Each row was made from one walk, in order. Every step used is in the known rows, and no mark comes twice. Write each row's walk.
In the rows, zero is written as 128.
Known rows:
B-G-D-T-L: [161 171 140 186 191 161 183 128 169 166  97  58 103 115 155 123 133 114
 163  81 132 185 113  32 129 102 111 133 114 184]
T-L-G: [141 121 112  97 145 152 118 140 145 177 137 111 129 132  91 131 149 113
 139  99 156 133 133  90 128 141 162 127 102  97]
Q-T-L-G-D-F: [171 135  87 133 135 225 143 151 179 154 138  59 104 115 142 119  78 122
 149  97 117 205 127 109 118 143 177  96 123 140]
Q-F: [123 130 135 137 120 148 141 122 138 119 119  94 121 131 112 122  99 126
  93 152 148 124 130 116 145 124 157  97 116 119]
Q-F-D-T-L-G: [113 170  97 133 135 193 135 153 146 185 142  75 107 135 155 121 145 134
 103 120 174 182 111  87 131 114 181 128 104 106]
Q-T-D-G-B: [143 188 101 122 159 170 205 122 152 176 149  83  94 150 148 173 110  78
 143  97 122 179 128 119 111  82 163 115 123 107]
F-L-G-B: [125 155 106  70 133 163 128 109 128 151 125  51 132 116 104 133 137 124
  90  72 150 143 148 146 136 158 119 140  98  63]
T-D-F-L-G: [137 178  99 117 165 183 160 167 136 170 156  70 137 121 145 161 107  95
 106 115 166 166 137 112 134 150 142 116 152  90]
F-L-G: [111 135 105  84 145 153 126 133 126 152 118  90 141 126 102 128 143 124
  98 103 173 124 150 133 143 178 133 123 118  74]
L-G-B: [134 133 103  74 125 170 119  96 154 157 149  68 119 128 105 128 100  99
 117  86 137 130 139 151 132 130 134 159 105  91]
L-G-D: [142 112 102 133 128 182 123 128 155 162 155  77 113 130 134 117  88 124
 154  91 143 128 160 138 136 149 137 159 106 153]
T-L: [140 151 136 128 151 128 145 127 144 154 106 115 137 127 106 142 158 129
 134 104 143 131 126  59 133 136 149  96  98 124]
F-B-G: [124 148 176 134 181 123 160  70 119 113 101 110 132 119 108 117  64  82
 135 123 153  94 122  66 123 131  82 154 145 129]
D-T-L-G-B: [147 171  87  78 146 162 135 136 170 200 139  49 113 123 140 126 147 101
 127  71 153 185 111 107 125  91 148 138  90  86]
F-Q-T-D-G: [135 181 133 167 181 153 197 136 111 175 120 128 112 152 172 154 141  96
 140 125 143 162 127 111  99 122 150  94 151  97]
L-G: [125 114 108  95 142 163 113 132 138 160 143 111 128 142 102 121 104 102
 126 111 157 107 139 139 135 140 151 143 121 104]
T-D-G-B: [139 189 116 138 152 147 194 122 149 189 149  81 114 141 147 185 127  84
 139  97 153 160 140 106 118  84 138 148 112 116]
T-L-G-D: [161 119 106 139 136 172 130 139 161 180 146  83 117 124 125 130 130 139
 165  78 133 158 151  90 121 149 157 144  87 151]
L-G-D-F-B: [148 143 114 139 124 196 129 119 157 136 157  66 121 114 169 123   4 103
 153 101 167 155 147 136 122 136 121 172 148 144]
D-F-Q-T-L-G: [160 153 122 113 159 194 137 147 136 152 104  90 128 120 135 110 113 119
 114 114 141 184 104 120 102 166 158  63 146  73]
D-F-Q: [133 174 147 151 144 154 136 127 130 122  86  97 138 123 162 131  90 115
  93 130 163 138 112 120 128 153 104  85 164 107]
B-G: [129 137 153 134 179 145 157  94 131 116  98 100 133 128  92 126 105  89
 114 121 136 102 117  75 140 133 100 134 133 141]
D-T: [120 170 102 125 153 141 141 149 155 157 114 103 120 136 152 120 121  94
 123 114 166 145 119 121 157  98 127 113 132 117]
D-G-B: [136 158 122 124 133 152 153 111 155 156 114  81 125 144 124 167 119  96
 113 103 165 144 128 132 135  95 126 144 109 109]
G-D: [141 146 123 166 134 153 143 118 150 141 127  87 119 129 147 133  99 129
 148 100 137 130 157 104 150 140 123 131 107 171]
B-G-D: [149 133 153 175 167 160 166  85 145 127 111  71 115 115 125 123  84 117
 145  99 123 124 138  75 137 136  95 148 125 187]
T-D-F-B-G: [143 196 161 159 196 155 193  92 133 125 130  86 128 114 154 150  23  61
 140 132 147 140 111  45 111 103  96 148 177 141]
F-D-T-Q: [ 87 214 126 152 171 159 156 146 147 163 130  90 126 168 172 119 160 111
 125 111 135 154 118  69 141  82 144 127 146 131]

Write each row's walk:
[140 108 123 166 135 174 141 156 140 148 146  38 111 144 127 110 140 149
 103 118 105 166 163  99 125 139 175 122 113 125] => T-Q-F-L-G-D
[139 156 155 198 156 165 182  93 144 125 112  48  87 111 176  95  41 103
 136 125 143 162 123  78 122  84 103 161 136 172] => Q-F-B-G-D-T
[ 93 172 138 154 115 171 140 107 126 114 117  92 121 132 134 131 107 152
  84 143 156 122 135 100 141 143 149 115 115 131] => Q-F-D
[161 143 108 144 131 223 134 136 147 135 126  71 106 112 182  97  53 127
 129 105 119 180 135 161 115 170 141  97 154 118] => L-G-D-F-Q-T
[125 166 122 162 168 145 184 152 144 183 151 120 127 159 144 185 127  84
 146 123 176 143 140  92 134  98 151 132 137 124] => T-D-G
[104 190  90 115 154 181 131 155 145 203 135  91 124 134 156 132 162 116
 131  89 187 173 115  80 133 123 156 141 108 109] => F-D-T-L-G
[145 163 135 180 182 164 175 123 156 146 108  51 104 127 164 114  95  93
 145  95 134 157 120  80 143 102  98 155 135 188] => B-G-D-T
[147 131 180 190 143 154 169  67 131 102 116  57 102 112 135 104  33 125
 133 136 127 127 138  71 119 121 102 160 126 172] => Q-F-B-G-D
[128 170 126 139 173 132 154 169 159 168 128  88 122 167 152 112 149  89
 138 122 127 153 113  86 139  69 149 106 148 122] => D-T-Q
[141 163 172 144 181 155 159  83 133  97  94  91 138 109 128 132  21  72
 115 139 161 126 102  74 129 119  78 143 167 133] => D-F-B-G
[126 135 178 150 159 137 165  63 119  97 102  85 117 116 106 110  48  97
 103 155 144 110 119  73 122 120 109 138 140 130] => Q-F-B-G
[149 170 161 194 200 143 192 106 152 150 127  61 106 142 173  97  81  82
 169  99 104 160 126  40 113  59  97 170 151 182] => F-B-G-D-T-Q
[135 138  85 137 139 181 132 159 163 181 156  69 101 131 176 110  98 108
 152  87 159 159 143 141 147 114 141 161 123 143] => L-G-D-T
[124 181 121 129 153 154 154 144 139 110  85  73 149 111 129 145 115 119
  77 124 172 156 123 104 160 155 106  81 145  99] => D-F-L
[132 172  96  79 131 189 134 124 150 135 121  25 138 110 120 145  99 106
  74  93 163 172 127 150 142 154 115 129 130  71] => D-F-L-G-B
[142 175 151 175 179 151 182  91 142 140 113  66 109 113 179 105  49  88
 166  93 147 153 125  73 129  92  73 172 141 176] => F-B-G-D-T
[145 160 146 199 139 144 171 134 158 151 147  54  92 144 194  96  76 116
 151 133 105 176 137  73 118  57 149 132 137 154] => G-D-T-Q-F-B
[147 163 117 176 133 180 151 137 171 125 124  65 120 122 166 136  52 120
 137 112 143 159 133 116 151 132 118 117 137 178] => G-D-F
[138 117 114 152 110 188 134 136 132 138 135  43 109 111 130 122 109 159
  96 113 145 155 164 132 140 168 155 124 100 122] => Q-F-L-G-D
[135 140  92 156 129 189 145 164 145 162 130  29  96 116 170 109 122 143
 102 111 157 191 147 141 145 135 153 125 112 119] => Q-F-L-G-D-T
[123 156 144 130 148 146 150 109 112 128  91 119 120 131 141  99 120 128
 108 119 121 130 125 131 123 160 131  68 136  86] => F-Q-T
[114 180 142 159 121 176 167 106 147 145 135  55 108 175 137 162 142 125
  88 129 129 165 131  90 117  70 170 140 122 119] => T-Q-F-D-G-B
[147 171 134 170 133 165 156 102 156 118 128  76 121 117 179 135  16 114
 148 114 154 156 138 109 132 126  98 138 145 160] => G-D-F-B
[152 155 151 198 205 156 180 135 166 159 120  47 101 148 157 101 120  86
 157  99  96 167 122  51 130  66 110 149 147 191] => B-G-D-T-Q
[132 137 112  87 112 173 132 108 133 134 124  29 120 114 100 124 124 141
  54 112 138 150 142 151 129 150 141 120  90  56] => Q-F-L-G-B
[106 186 131 149 110 183 159  87 143 133 119  59 109 151 140 172 109 130
  77 123 169 157 128 122 126 104 144 145 107 120] => Q-F-D-G-B
[105 205 124 155 138 162 160 142 143 156 112  77 115 132 161 134 154 144
  98 129 165 183 105  58 137 110 163  96 107 126] => Q-F-D-T-L
[139 151 119 115 157 152 160 129 146 146 108 118 121 123  99 118 148 121
 132 113 116 155 118  76 128 136 173  61 106 109] => Q-T-L
[142 115  99  85 150 181 131 139 147 168 132 113 119 128  96 107 138 114
 141 101 125 153 122 108 120 144 191  89 105  87] => Q-T-L-G
